Each row was made from one small tree. Brackets hold a mark, then the marks that hang from it, in alphabetical order. Every link used is in the known rows. Write each row's tree.
Known rows:
[timo [deti [kemolig [logi nuzi]] [luba dasov]] sutup]: [-16.7   5.7 -10.4  -2.2 -10.4  -5.4 -10.7 -15.6 -38.6 -12.8 -22.3  -5.7
 -13.4   0.5  16.7   1.5  -6.9  -3.0  23.6  -1.8  26.0  18.1 -16.9  -4.0
   3.5  -9.9]
[kemolig dasov [deti luba] logi]: [ -0.1  -4.9  -4.5 -13.1  13.5 -13.7  -8.4  -5.0 -16.8  -9.9 -14.8   3.9
   9.4  -2.3 -11.8  -7.5  12.1  -5.8  18.7   8.4   8.9  15.3 -16.6  11.6
  -1.6 -16.3]
[deti [luba [dasov kemolig]]]: [ 15.2 -11.4 -16.5  -1.7   3.5 -11.5  -7.3 -11.7  -8.7  -3.7  -0.8   0.8
  -4.9  -8.0   4.1   4.8   3.2   6.6  10.9   3.0   0.4  -1.5  -8.8   0.8
  13.0  -7.4]
[timo [deti kemolig] sutup]: [-10.5  -0.6   4.3  -2.8   1.1  -2.0  -1.4  -9.1 -21.2  -5.7 -22.2  -8.0
  -7.1   1.5  24.1   3.4  -6.4  -1.1   3.8  -8.0  10.1  11.3   8.8 -14.2
  -3.5   1.0]
[kemolig dasov deti [logi nuzi]]: [ -3.8   0.2  -0.2   6.6  -1.0   2.6   0.4  -1.5 -19.9 -15.6  -7.4   2.1
  -7.3   2.4 -19.2  -9.6  14.6  -5.6  11.9   3.2  11.9  15.1 -22.7  22.1
  -5.7 -13.7]
[fivus [deti luba] [sutup timo]]: [-21.9  -7.8 -14.4 -15.8  12.9  -2.5 -14.7  -2.5  -3.1  -7.9 -31.1  10.4
   5.8 -16.3  -8.4   5.3 -12.3  -8.4   5.2 -15.3   4.6   4.5  -6.7   0.0
   5.3   6.4]
[kemolig [logi nuzi]]: [-14.4   6.6  -2.2   6.8 -12.8   9.4   0.1   2.4 -13.1  -5.7   1.6  -6.4
  -7.6   2.0 -13.1 -14.3  -2.9  -3.3   9.0   0.2  13.2   6.5 -11.8  14.1
  -4.7  -7.8]
[timo [deti [kemolig dasov logi] luba] sutup]: [-16.0  -2.2 -11.3 -16.2  11.7 -15.6 -12.9  -9.8 -28.6 -10.3 -31.9  -4.1
   2.3   4.7  18.5  -5.5   5.0  -2.3  18.5  -1.7  24.0  25.7  -3.1  -3.7
  -2.3 -17.9]
[kemolig dasov [deti luba] [logi nuzi]]: [ -6.4  -5.5  -5.7  -2.1   3.8  -8.0 -13.3  -3.5 -24.0 -12.7 -14.5  -1.0
   0.3  -3.0 -14.1  -7.8   6.7  -8.0  22.5   6.9   9.8  15.7 -30.2  16.1
  -2.8 -12.2]
[fivus [deti kemolig [luba dasov]] sutup]: [-10.0  -5.5  -7.1 -18.9   4.4 -20.5 -16.1 -21.2  -9.9  -2.6 -16.9  20.2
   1.0 -21.8  10.3  13.3  -7.4  -5.1   2.8 -10.6  15.7  -7.4 -14.7 -11.9
   7.1  -4.4]
[fivus [sutup [timo [deti [kemolig dasov]]]]]: [ -6.7 -12.8  -6.7  -8.6  11.8   3.2   3.8  -1.2  -5.1 -12.0 -46.8   3.4
  -6.1   8.3   5.5   6.0  12.2  -7.3  -6.7 -17.3  15.7  10.4  15.9   4.8
   4.1 -14.6]
[luba deti]: [  9.9  -4.0   6.6   8.2   9.3   3.5  -2.2   1.2 -13.4  -8.3  -1.3  -0.2
  -0.2  -6.9   7.4   1.4   3.4   0.9  13.2   1.9  -5.4  -7.0  -2.9  -4.3
   1.2  11.9]
[deti luba]: [ -1.9  -4.7  -6.1  -8.2   3.9  -8.5 -13.3  -3.6  -2.3   2.1  -7.6  -4.5
   6.9  -4.9   5.5   2.3  -7.9  -3.8  12.3   2.8  -0.9   0.6  -9.2  -5.6
   2.8   1.3]
[luba [dasov [kemolig logi]]]: [  8.8   1.3  -9.9   4.3  -3.0  -1.3  11.3  -9.8 -12.9  -7.8   5.2   1.1
  -9.8  -0.1 -10.0 -10.7  13.0   7.1   3.4   4.3  12.3   5.2  -0.7  14.0
   7.1 -19.3]
[logi [kemolig dasov [deti luba]] nuzi]: [ -5.2 -25.2  -6.2  -5.5  -7.7  -9.9 -11.5 -14.7  -7.8  -4.3 -15.0   2.3
  -8.7  -3.6  -1.1   6.5   4.4  -5.5  24.8   7.2  -0.7   5.7 -30.3   2.8
   6.5  -0.5]
[timo deti]: [ -9.4   2.0   5.8  -1.7   2.3   4.6  -1.5   3.5 -11.3  -7.9  -6.9  -5.6
  -1.7   0.1   9.0   2.3  -2.2  -1.0   2.0   0.0  -1.1   6.2   3.3  -1.4
  -0.9   0.2]
[sutup [timo [deti [kemolig dasov [logi nuzi]] luba]]]: [-11.5  -7.5 -18.4  -0.8  -0.4   3.8 -14.9   4.3 -20.3 -11.0 -49.4 -13.3
  -9.0  10.6  -1.6  -3.7   4.2  -8.2  10.8  -2.2  22.7  15.2  -3.6   4.3
   0.2 -11.7]
[sutup [timo [deti [kemolig logi] [luba dasov]]]]: [ -1.8   6.5 -11.4  -8.9   0.0  -2.4  -5.9  -5.7 -16.4  -3.3 -41.1  -4.7
  -7.9   6.0   2.5   4.8   1.5  -5.4   7.2   3.5  20.0   6.3   8.8  -6.9
   9.1  -8.3]
[luba dasov [deti [kemolig [logi nuzi]]]]: [ 12.5   5.7   2.7  15.5 -10.6   3.9   0.6  -9.2 -25.9  -9.7  -7.4   0.7
 -17.6  -3.0   3.2  -0.9   8.2  -2.2  16.2   4.3  18.2 -11.9 -12.5  -0.7
   4.9  -0.5]
[deti [kemolig dasov] luba]: [  7.7 -15.3 -10.9  -9.2   7.3 -17.9 -16.4  -6.3  -1.6   3.3 -21.5   1.4
   4.0  -0.3  12.2   6.5   7.0  -1.7   4.8   0.9   9.4   1.0  -6.2 -10.2
   2.3  -9.1]
[sutup [timo [deti kemolig luba]]]: [ -3.1  -8.1  -7.6  -7.0   3.9   2.1 -13.7   2.6  -7.9   0.1 -47.6 -16.2
  -5.5   1.3  12.4   6.0  -9.1  -6.8   2.6  -1.4   6.7   2.0  14.8 -16.0
   2.3   3.7]

Write each row's tree:
[ 12.4  -2.1  -5.9  -7.5  -3.6 -18.0 -11.2 -15.7  -2.6   6.4 -14.1   4.2
  -1.9  -3.4  12.6  14.6  -1.0  -0.6   4.4   4.9   8.6  -7.8  -5.9 -15.6
   7.6  -2.8] => [deti kemolig [luba dasov]]
[  7.5  -2.1 -11.1  -5.4   1.5  -2.2  -7.8  -6.5 -10.2  -2.6 -40.9  -2.6
 -10.0   2.2  10.8  17.5  -0.8  -1.9   3.4   0.5   8.4  -0.3   8.5 -14.9
  10.7   3.2] => [sutup [timo [deti kemolig [luba dasov]]]]
[ -6.6 -14.3  -3.5   4.6  -4.3   3.6  -9.9  -6.1 -29.8  -8.7 -13.4 -21.3
  -6.7 -13.0 -12.7 -18.6  -5.8  -7.8  23.4   8.7   7.9   8.6 -18.4  14.1
  -3.0  -9.0] => [dasov [kemolig [deti luba] [logi nuzi]]]
[-17.3  -7.7   5.3 -12.0   1.5  -7.0  -8.6  -9.7  -5.1  -0.1 -14.0   9.6
  -0.3 -16.6   6.2   3.4  -8.1  -7.3  -7.2 -14.6  15.2  -5.9  -1.3  -8.4
  -4.1  -2.2] => [fivus [deti kemolig] sutup]
[-15.4  -1.0 -18.3   3.6  -3.0   0.2  -6.4 -13.9 -44.2 -24.4  -9.6  -6.8
 -15.4  -2.1   8.0  -6.8  -4.7   4.2  28.1  -1.1  18.2  26.9 -21.2  12.2
   8.9 -13.4] => [timo [deti [luba [dasov [kemolig [logi nuzi]]]]] sutup]
[ -3.5  -8.0   2.9  12.5  -7.6  11.6   4.5  -3.0 -25.5 -12.2  -5.9 -18.0
 -14.7  -6.3 -18.4 -20.2   2.4  -4.6  13.6   4.1   8.5   8.4 -10.3  20.2
  -5.6 -13.4] => [dasov [kemolig deti [logi nuzi]]]
[ -0.7   1.3 -10.1   2.2 -16.1  -6.9 -12.7 -12.3 -15.1   0.5 -14.4  -3.5
  -9.6  -1.6   1.5   0.6  -0.2  -4.7  12.3   6.5  23.8  -1.4 -19.6  -1.7
   2.9 -11.2] => [deti [kemolig [logi nuzi]] [luba dasov]]
[-17.6 -12.1 -13.6 -17.8  13.2  -3.5  -5.3  -5.1 -12.4 -10.5 -55.4  -2.6
   1.3   5.0  -0.3  -5.3   9.6 -11.1   7.2  -8.6  26.9  17.5   8.6   7.5
   4.1 -23.2] => [fivus [sutup [timo [deti [kemolig dasov logi] luba]]]]
[-20.9  -4.8 -14.1  -5.5   0.1  -7.4 -14.4  -8.3 -36.6 -15.4 -31.2  -8.6
  -5.4   5.8  15.4  -6.2   0.3  -4.3  23.0  -6.6  26.0  25.5 -18.0   0.7
  -1.7 -14.9] => [timo [deti [kemolig dasov [logi nuzi]] luba] sutup]
[-18.9   5.4   4.2  -6.1  -1.2   1.2   2.8  -7.5 -27.2  -7.1 -23.1 -12.3
  -6.0   6.1  15.1  -8.6  -3.6  -3.8   7.9  -2.8  22.6  16.9  10.7  -4.7
  -6.7 -11.0] => [timo [deti [kemolig logi]] sutup]
[  5.5 -13.2   1.6 -10.5  -6.1 -17.7  -1.7 -26.3  -3.5   3.1  -9.4   9.5
  -7.2  -8.9   2.6  14.2   0.3  -3.4  19.6  14.1  -1.0  -2.4 -16.8  -9.1
  14.6   0.5] => [logi [kemolig [deti [luba dasov]]]]
[ -6.0   2.0   1.1  -7.0   4.3  -4.6   0.5  -0.8 -15.8  -7.7 -21.1  -3.3
  -2.5  10.8   7.3  -7.7  15.2  -2.9   0.2   2.4  20.6  11.9   5.1   0.2
  -6.9 -21.9] => [timo [deti [kemolig dasov logi]]]
[ 25.6  -1.9   4.6   8.7   2.3  -5.2   0.7 -12.2 -13.9  -3.9  -9.3   7.9
  -9.4  -6.4  14.4  14.7   9.5   2.4   5.4   2.5   5.3 -18.2   1.2 -14.6
   9.4   6.6] => [luba dasov [deti kemolig]]
[-12.6  -2.1 -19.2 -15.0  10.9  -5.6 -10.9 -10.3  -4.7 -11.2 -25.7  26.8
   0.2 -15.5  -7.2  15.2  -5.7  -2.6   7.0 -15.2   6.8   2.4 -11.7   2.7
  13.1   3.3] => [fivus [deti [luba dasov]] [sutup timo]]
[ -3.1 -18.8   1.2   4.4 -10.9  -2.4   3.5 -11.6  -5.7  -6.3  -9.2   5.0
 -15.4   0.3  -5.7   4.6  12.3  -4.9  13.4   2.5   1.2   5.8 -22.2   8.5
   5.0  -2.8] => [logi [kemolig dasov deti] nuzi]
[-11.8 -11.3  -4.2 -11.8   9.5 -14.5  -8.8  -8.3  -4.8  -6.1 -16.1  19.0
   1.1  -9.6   3.8   5.1   6.3  -4.2  -6.8 -16.4  15.6   2.1  -7.5  -1.3
  -2.3 -10.7] => [fivus [deti [kemolig dasov]] sutup]
[-10.2   7.8  -6.2 -11.3   1.4 -13.0  -5.6 -19.1 -31.8  -9.2 -23.3  -1.8
  -2.8   1.4  20.7   1.9  -2.4   0.3  19.3   1.5  23.9  19.3  -3.9 -10.4
   4.9 -11.9] => [timo [deti [kemolig logi] [luba dasov]] sutup]
[-19.8  -0.6   2.5  -8.5   1.0  12.4   5.7  -0.3 -10.6  -7.2 -46.0 -10.8
  -7.2   5.4  -2.6 -10.1   0.6 -12.7  -3.3  -9.5  25.7  10.0  22.7   6.6
  -2.5 -16.0] => [fivus [sutup [timo [deti [kemolig logi]]]]]
[ -0.6 -13.3  -1.3  -0.3 -16.8  -9.5  -6.1 -23.8 -10.1  -1.6  -9.3   4.2
 -16.0  -8.8  -1.2  14.9  -4.7  -4.6  24.8   9.1   1.2  -1.4 -29.3  -2.0
  12.9   5.2] => [logi [kemolig [deti [luba dasov]]] nuzi]
[ -7.7   1.8 -10.9   6.2  -3.7   3.2  -0.7   3.3 -12.8 -11.4  -1.2   3.6
  -5.4   8.7 -14.4 -11.9  13.7  -1.5  10.4  -1.6  16.9  13.0 -19.4  21.2
  -2.4 -16.0] => [kemolig dasov [logi nuzi]]
[-21.0   0.4  -2.4 -13.2   3.6  -8.5 -10.6 -11.1 -29.6  -5.4 -29.9 -13.1
   0.9  -0.5  20.0  -7.6 -10.9  -6.5  18.2   0.5  22.4  19.6   2.9 -10.4
  -3.7  -9.4] => [timo [deti [kemolig logi] luba] sutup]
[ -6.8  -1.0   6.4 -10.1   7.1  -7.5  -7.8  -5.7 -16.6  -1.7 -14.2  -8.8
   6.9  -8.8 -10.2  -9.6  -4.9  -9.3  18.1  11.9   7.8   8.6  -9.7   4.4
  -4.1  -6.4] => [kemolig [deti luba] logi]
[  8.3 -13.5  -4.4 -10.2  15.3 -14.8 -11.6  -6.5 -10.5  -8.3 -13.9   6.6
   7.4  -6.2  -2.9   4.9  10.0  -4.5  14.3   3.8  -4.0   8.3 -17.3   3.1
   0.5  -3.3] => [kemolig dasov [deti luba]]
[ -1.4 -13.4  -6.2 -12.6   9.4 -16.7 -18.0  -4.6 -12.6  -2.0 -27.6  -4.0
   3.4   0.2  21.8   7.4   5.8  -2.3   8.3   3.8   7.8   6.8  -3.0 -12.4
   0.8  -7.2] => [timo [deti [kemolig dasov] luba]]
[  2.9 -19.5   4.7  -7.7  -0.3 -10.0   7.9 -13.9   0.7   0.1  -9.4   8.4
  -7.7   2.0  -3.8   5.5  16.5  -2.7  10.9   6.6  -0.3   4.7  -8.2   2.2
   4.3  -5.2] => [logi [kemolig dasov deti]]
[  7.3  -1.6  -1.0  14.1  -6.6   6.5   8.4 -10.9 -28.6 -14.8   1.0  -4.0
 -19.1  -5.2 -18.5 -10.4   9.2  -1.1  12.6   5.3  10.2   5.8 -17.5  21.1
   2.2 -15.0] => [luba [dasov [kemolig deti [logi nuzi]]]]
[  0.3  -5.7 -19.4   6.1  -7.5  -1.6  -5.5  -9.4 -22.5 -10.2  -1.0  -5.0
 -10.7  -6.3  -6.8 -10.9   1.2   3.6  20.0   5.0  15.6   6.0 -21.6  15.0
   8.2 -16.0] => [deti [luba [dasov [kemolig [logi nuzi]]]]]
